Known rows, with every step that occurs:
resik-ziko-dafoz: [ -6  -3  17   1   5  -4   4 -12   1   4  -8  13 -14  -2 -11  -7  -3  -4
  -7  11  -9  14  10  -7   0  -3  -6  -1 -10   4  -3  -8   0   2 -16   3
  -1   0  -3   6  -2   0  -2 -19  21   0  -2  -5   0  -3  18  -7   6]
vezup-boboz-fori-kita-dafoz-malol: [-24  -5  16 -32   1  -8  17  12  -3   3 -13  -8   8   1  -3  -2  -5  -4
   0 -16  -5  -7  15  23  27 -12  14 -13   0  20   7  -4 -21   2   3  -5
   0  22  22  10   4 -11  14  -8  -3 -26  24   8 -11   5  14  11 -12]
vezup-boboz-fori: [ -3   1   5 -13   2   0   8  -5  -7   5 -10   1  -4  -2  -3 -10   7  -9
  20  -4  -6  -6   5   8  17  -2   7 -12   5   9   3  -4 -17  -3  -1  -4
  -8  -7   5   4  -8  -9   9   0  -2 -17   1   0  -3  -1   7   9  -2]
dafoz-kita-koze-malol-resik-ziko: [-18  -4  -3 -22  -1  -6  -3  11 -13   7   0   4  13   0   9 -29  -6   6
 -18  -3   3   8  16   0  17  -7  -6  -5  16   0  -3 -13   4  17 -14  14
  20 -13   4   5  -8  15   7 -10  11  -9  -1 -13  -7  15  13 -10   5]
dafoz-kita-fori: [  6  -7  12 -18  -1  -2   8  12  -4   1  -9   8   6   7  -6  -7 -13  13
  -2  -5   2  -7   8  15   6  -8  -6 -12  -3   0  -2   1   0   4  -9  11
   4  19   6  11  -2   0  -3 -13   6   7  15  -3  -2   9   2   4  -8]
dafoz-malol: [ -6  -3  -4 -12   3   0   4  13   2   0   8  -3   4  -2   3   8  -5   3
  -2  -5  -2   0  12   5   2  -1  21   4  -3  -5   7  -7   3   1   2   6
  11  13   3   5   1  -4  -3   0  -6  -7  10   2  -8   5  -1 -12  -6]
ziko-dafoz-malol: [ -7  -8   8 -16   3  -7  12   6  11   1   1   4  -1  -1   2  12  -5   2
  -3  -1  -6   5  12   4  -3  -6  11   1 -14   2  -1  -8  -1   1 -13   7
   8  10   2  14  -1  -3  -3  -7  10  -5  11   4  -2  -1   9 -23  -2]
malol-resik: [ -8  -2   1   1  -6  -2  -1   3  -3   1   2   6   0   4   9 -13  -4  -4
  -7   0   6   5  -9   3   6  -2   7 -10  15  -9  -4  -4   5   2   2  12
   2  -2   0   8   5   4   2   7  10  -2  -6  -2  -3   4   3  -6   7]
koze-malol-dafoz-kita: [-16  -1  -6 -10  -2  -5   7   8   9   3   0   2  -8   6  -3  -9   4  13
  -9  -4   2   4  17  13  13 -10  -4  -6  -1  11  -8 -16  -5   5 -13   5
  15  -2  -3  -6 -12   8   3   2  -7   3   2  -6   4  10   5 -26  -3]
fori-kita-dafoz: [-16  -2   8  -9  -5  -7   5  -3  -1   0  -8  -5   7   6  -1   4 -13   5
 -17  -4   5  -1  -3  11  11  -8  -5 -10  -3  21  -2   7  -3   6   4  -5
   0  14  15   0  10   4   6  -8   4  -2  13   3   1   5  10  11  -8]
figo-koze-kita: [-11   1  -9   0   3   6  -2   5   5   0  -8  -5  17   8   5   4  11  -5
   4  -3   5  -5   4   2  -6 -11  13  -2  11   7   0  -5 -13   5  -2 -12
   5  -2   0   6   2  10   7   6  -4   4   7   2   1  11  -2   4   6]
fori-kita-dafoz-malol: [-20  -7   7 -19  -4  -9   7  14   2   1  -1  -9  13   4  -1  10 -15   8
 -18  -9   1  -3  13  12   9  -9   7  -2  -8  16   6   2  -4   8   2  -3
   9  27  18   8  13   0   4  -7   2  -9  22   4  -7   7   8   1 -12]
malol-dafoz: [ -4  -1  -5   9   0  -3   7  -1   3   0   2   1 -14   2  -1  -5   3  -1
 -11   7  -1  11   1   2   2  -1   6  -3   5   9  -3  -8  -8   3  -2  -7
   1   5  -1  -3   0  -3   2   1   3   3  -6  -3  -5   7   3  -9  -6]
boboz-vezup: [ -8   1   7  -6   0  -5   0  -5  -3  11   3   0  -1  -9   0   8  -2   0
   7   0   6  -2   4   3   9   6  11  -1   4   7   6   9  -2   3  -5   1
  -1   0   7 -10  -6   0  10  -2 -10   2  -2  -2   2   2  13   4   1]
fori-kita: [-6  1  3 -5 -5 -2  1  3  3  4 -4  1  6  1 -5  2 -8  8 -5 -5  1 -5 -4  4
  8 -1 -6  3 -2  6 -4  6  1  7  3 -5  1 10  8  8  6  3  5 -7 -1 -6  9 -3
  7 -5  5 11 -7]
vezup-boboz-fori-kita-koze: [ -4   0   1 -36   2  -5  11   4  -6   5 -18  -1  17  -3  -1 -10  -1  -5
   4  -9  -4 -11   0   8  30  -7  -7  -1   4  24   0   3 -21   9   0 -16
  -5   7  22  12  -3  -5  15  -9  -2 -29   5  -1  -7  -3  16  26 -16]
figo-koze-malol-dafoz-kita: [-18  -3  -5  -4   0  -1  10  14   8  -1  -5   2   4  10  -6  -8   5  10
  -8  -6   5  -2  12   2   0 -13   3   2   8  13  -8 -20 -15   6 -14   2
  18  -6   5   2  -9  10  13   1 -10  -2   7 -11   5  16  -2 -27  -3]
koze-malol: [-10  -4  -5 -10  -3   4  -1   1   4  -1   4  -6   3  -3   7   3   9   3
   5  -8   2   2   5   6   7  -5  -6   4   3   2  -1  -3   1   2  -6  -2
   9 -13  -4  -1  -3  13  -3   4  -3  -7   2  -2   5   5   4  -5   9]
kita-dafoz-malol-fori: [-23  -2  12 -11  10 -12   6  26  -4  -2   2  -6  -8   7   1  -4 -12   0
 -15  -4  -1  11   8  12  -9  -5  18  -6   0   6   0 -14  -8   2   8   2
  -1  14  -2   4   7  -7 -14   2  16  -1   7   6 -15  14   7 -24  -6]
fori-kita-koze-malol: [-10   0 -11 -33  -2   0   4  10   1   3  -4  -3  26  -3   9   3  -1  11
 -12 -11   8  -1   1   7  14  -9 -13   8   0  19  -4   9  -4  14  -7 -21
  11  -1   8  11   4  19   7  -7  -3 -15   6  -1   0   5  11   7  -5]
boboz-fori-kita: [ -9   1   9  -5   3  -2   2   5  -1  10  -9  -3   5  -4 -14   8   2  -3
   6 -10   5  -5   0  10  13  -4   6  -7   2   8   0   3   1   7   3 -12
  -8   7  16  15  -4  -3   4  -9  -5 -13  13   2  -4  -8   0  13  -8]
resik-malol-fori-kita-dafoz: [-25   6  17  -1  -3 -18  -6  15   1  11  -2  -3 -10   9 -11  -2 -18   0
 -19   2   0  12  -5  22   5   2 -10  -7  -4  18 -19  -2  13   2  12 -18
  -6  12  -5   2   7   2  -6  -7  15  -2   6   3  -9   9  13  -6  -5]
ziko-dafoz: [ -1  -3  13  -7   1  -5  10  -5   8   1  -6   7  -8   1  -2   3   0  -1
  -1   5  -2   8  -5   1   0  -6  -5  -2 -12  12  -5  -2  -5  -2 -15   0
  -1  -2   0   4  -1   1  -1  -9  14   2   4   2   4  -5   9  -7   2]
vezup-boboz-fori-kita-koze-malol: [-14  -1  -7 -42   0   0  10   6  -2   6 -13  -3  21  -7   7  -6   7   1
   8 -16   2 -10   7  13  32 -10 -10  -1   5  28  -3   2 -22  12  -5 -20
   4 -11  18  13  -6  10  13  -7  -6 -30   6   1  -5   5  18  17  -7]
boboz-fori-kita-dafoz-malol: [-29  -2  12 -18   4  -5  10  16  -2   3  -9 -12   9   1  -8  11  -8  -5
  -7 -12   7   0  12  20  14 -12  22 -11   1  19   9   4  -4   5   3 -13
  -2  19  23  19   6  -4   6  -7  -2 -15  28   8 -18   2   7   5 -14]
boboz-fori-kita-koze: [-12   5  -1 -23   7  -3   9  13  -5   7 -16  -3  18  -4  -8   5  -3  -5
  -4  -9  11  -7  -4   5  13  -6   6   1   4  17  -1  10  -6  12   1 -25
  -6   7  27  15  -1   1   7 -10  -6 -17  10   1 -14  -5   3  18 -15]
dafoz-malol-kita: [-15 -14  -7  -3   4   3   8  21   6   4  13   4  -2  -1   5   7  -3   0
   3   0  -1   5   9   2  -5   5  23  -6   6  -2   9 -12  -4   5   8  14
   2   7  -4  -2  -2   2  -3  -6 -14   2   8  -3  -9   4   6 -16  -9]
koze-malol-dafoz-kita-fori: [ -6 -11   1 -24  -2  -4  15   9   1   5  -4   5  -6   8  -3  -9  -2  16
 -13  -8   6   4  15  26  13 -18  -8 -13   4  14 -10 -10  -9   7 -14   0
  10   8  -1   8  -7   7  -1  -9   4   4   7  -8  -4  19   9 -13  -3]

Rows:
[ -9   1  -7 -24  10  -4   1  19  -5   4   0  -3   5   0  11  -9   4   4
 -10 -11   8   7  -2   3  -2  -6  -8   6  13  13 -10  -9  -9   9   0 -12
   2 -17  -4   6  -4  11 -17   0  12  -8 -11  -1  -8  13   7 -15   1] : kita-koze-malol-fori
[-10  -3  -9 -32   4  -2   5  14   3   2  -6  -3  21   0   7  -7   3  10
  -5 -11   5  -7  13   5  10  -9  -7   3   0  13  -5  -5  -5  12 -15   3
  16  -4   9   1  -9  15   3  -9  -4  -3   1  -6  -4  11   3  -8  -4] : dafoz-kita-koze-malol
[-14  -1   0  -8  -3  -2   1  16   1  -1  11   2   6   1  12  -8 -10   1
  -7  -8   3   5   3   4   5  -4  24  -4  11 -13   4 -11   6   2   3  17
  11   9   3  12   4  -1   3   9   6  -7   2   1  -9  10   4 -18   0] : dafoz-malol-resik
[-31  -5  10  -3   2  -7   7  18   0  -1 -13  -5  14  13   1  -2  -8   6
 -17 -13  10   3 -11  12  -4 -14  -6   3  10  21 -13  -8 -17  11   3 -14
   0  -4   3  14   3   9  -7  -1  11 -12  13   1   2  19   7 -17   1] : figo-koze-malol-fori-kita-dafoz
[-18  -6   2 -27   1  -6   6  -1  -3   7  -3  12   3  -3  13 -22   1  -1
 -21   2   5  20   6  -3  13 -13  -5   0   5  14 -11 -11  -3  13 -22  -4
  13 -20   1  13   0  14  -1 -13  29 -13  -9 -10 -10  11  29 -17  16] : kita-koze-malol-resik-ziko-dafoz
[ -9 -21  -8 -16  -4   7  11  14   2   5   6  10  -6   2  11   5   1   6
   6   1   7   6   1  15   2  -7  -5 -16  12  10  -7   0  -6   6   1   1
  -7 -11 -13   5  -2  15 -13 -12  -3   5   8  -5  -7  16  19  -8  11] : koze-malol-kita-fori
[-11  -2   8 -20  -1  -2   4  -3  -1   7 -13   1   6  -3  -9  -7  -2  -2
  14 -13  -5  -6   2  12  27  -3  -2 -10   4  13   1  -2 -14   5  -2  -5
  -6   6  10   8  -4  -8  15  -6  -3 -24  10   0   6  -4  11  23  -6] : vezup-boboz-fori-kita
[ -5  -1   4   0   3  -7   8   6   3   2  -3   3  -9   9 -10 -13  -4   9
 -12   3  -1   1   7   9   5  -2   3  -5  -3   5   0 -15  -5   4  -6   9
  10  11   3  -6  -6  -5   6  -2  -3   6   0  -6   2   6   0 -15 -12] : malol-dafoz-kita
[-17  -5  -4  -9  -1  -2   1   1   2   4  -4 -15   1   7   9   2  11  -7
  -8  -2   4   8   8  20   5 -14   2 -19   1  21   3   1  -9   3   2 -16
   4   1   0 -10  10  10   1   3   8  10   6   8  -6  13   8  14   9] : koze-kita-dafoz
[ -7   4  -8 -14   1 -16  10  12   7  10  -7   4  -2   6 -10 -10  -4   5
 -20   7  -1   5  10   9   7  -1  -3  -1  -4  23 -16  -8   8   7 -11  -9
   8   6   9  -8  -6   4  10  -9  -6   4  -8  -9 -19  12   7 -18 -19] : resik-malol-dafoz-kita-koze
[-16  -2  -7  -6   0   3   2   8   8  -3  -4  -2  16   4   5   6   3   1
   5 -11   8  -4   5  -2  -6 -12   1  11  10   6  -7  -5  -8   3  -8  -7
   7 -15  -1   8  -5  12   6   5  -6  -7   5  -6   2  10  -2 -16   9] : figo-koze-malol
[ -5  -4  20 -16   1  -7  10   4  14   4 -10   9  -2   6  -8  -5  -1   9
   0   4  -5  -2   3   7   5  -4  -6  -5 -18   9  -4 -10  -4   2 -21  13
   8   7   8   3  -8   0   0 -14   9   5   7  -4   9  -5   6 -11  -2] : ziko-dafoz-kita
[ -4 -21  -3 -17   4   3  17  26   0   3   8  13  -2   4   4   7 -13   8
  -3   2   4   5   9  11  -5  -4  20 -14   7  -1   5  -4  -9   8   6  13
  -4  13  -2  12   2   0  -8 -14  -6   2  19  -2 -20  11  10 -12  -9] : dafoz-malol-kita-fori
[-35  -2  13  -8  -2 -12   3  10 -13   4  -2  -3   3   4   1 -13 -22   3
 -30  -3   2  13  13   6  17  -8  12  -9   8   3   6  -7   6  12   5   9
  10  25  12  12  16   1   6  -8  16 -13  18  -6 -13  15  22  -8  -3] : fori-kita-dafoz-malol-resik-ziko
[-13  -3  20  -1   0  -6   1  -8  -2   6   0  13 -14   2   1 -23  -7  -7
 -14  11  -3  18   3  -7   7  -3  -1  -6   0  -1  -5 -10   2   5 -13  13
   2  -5  -3  14   2   1   2 -10  30  -4  -7  -8  -2   3  21 -14  13] : malol-resik-ziko-dafoz
[-20  -3  23  -7   1 -10   5  -3   1   7  -6  19  -9   4  -7 -29 -11   1
 -13  10  -3  12  10  -1  11  -3  -2  -8  -3  -5  -2 -19   5   7 -17  25
  11   5   1  14  -6  -2   4 -15  27   2   2 -11   6   5  20 -12   6] : malol-resik-ziko-dafoz-kita
[-13  -3   5  -9  12  -7   0  26  -1   1   8   0  -7   3  -5  -2 -11   2
  -7  -7  -2  10   5   5  -8   4  12   4   5  -8   1 -15   0   2   7   7
   6  10  -6  10  -1 -10 -15   2   6  -5   5   3  -7   8   2 -28 -11] : dafoz-malol-fori
[-16 -11  13 -19  -1  -6   8  11   6   3   4   8   0   1  11  -6 -11  -3
  -8  -5   0   5   1   7   5  -6  21  -6  -2  -3  -3 -15   1   3  -8  16
  12  11   2  22   2  -1   0   0  20  -8   5   0  -2   0  11 -23   3] : ziko-dafoz-malol-resik
[-25  -6  -5 -16   5  -1   8  21   6  -3  -7 -13  21  10  13  12   6  -5
  -5  -6   5   1  16   9  -7 -19  28  -6   7  17   5  -6 -15   2   1  -8
  16   7   8   4  10   7   9   4   0   1  21   7 -15  21   3  -7   3] : figo-koze-kita-dafoz-malol
[  5  -9   8 -15   1  -6  18  11  -2   0  -9  10  -7   6 -11 -11 -10  13
 -13   3   1   0   8  17   8 -12  -2 -14  -3  11  -8  -5  -8   5  -6   2
   5  19   6   4  -1  -4  -2 -12   8  10   9  -4  -8  16   7  -7 -15] : malol-dafoz-kita-fori
[  4  -6   0 -21   1   5   1   6  -7   4  -5  -1   6   6   6   1   4   3
   1  -4   5   4   5  21  11 -12   5 -15   2  10  -4   8  -4   4   2 -14
   1   8  -5  10   6   7  -7  -8   7  10  10   6  -8  15  13  17   3] : koze-kita-fori
[ -3  -2  -8 -18   6 -11  16  12  -2   2 -10   4   2   4  -5 -18  -2   7
 -22   3   3   1   5   4   6  -7   2  -3  -3  20  -2  -9 -11  11  -7  -1
  13  10  15  -5  -5  -1   8  -9   0   1  -5  -4 -11  10   4 -12 -19] : malol-dafoz-kita-koze
[-13  -6  -6   9  -7  -1  -3   8  15  17  13   8 -12   2  -4   5  -3  -5
   8  14  -1   8  -1   6  -4  12   1 -14   3   5 -10  -6  13  -2   5  -2
  -9  -7 -11 -10  -3   9  -3  -7 -14   7  -2  -9 -10   3   5 -11   2] : resik-malol-kita
[-15   2  -9 -31   4   3   3  12  -1   6 -11  -8  23  -5   1   4   6  -1
   1 -17  15  -3   6  12  20 -12  -1   5   7  24  -2   7  -3  17  -7 -29
   1 -10  19  13  -7  13   3 -10  -7 -22   8   2 -10   1   8   7  -8] : boboz-fori-kita-koze-malol
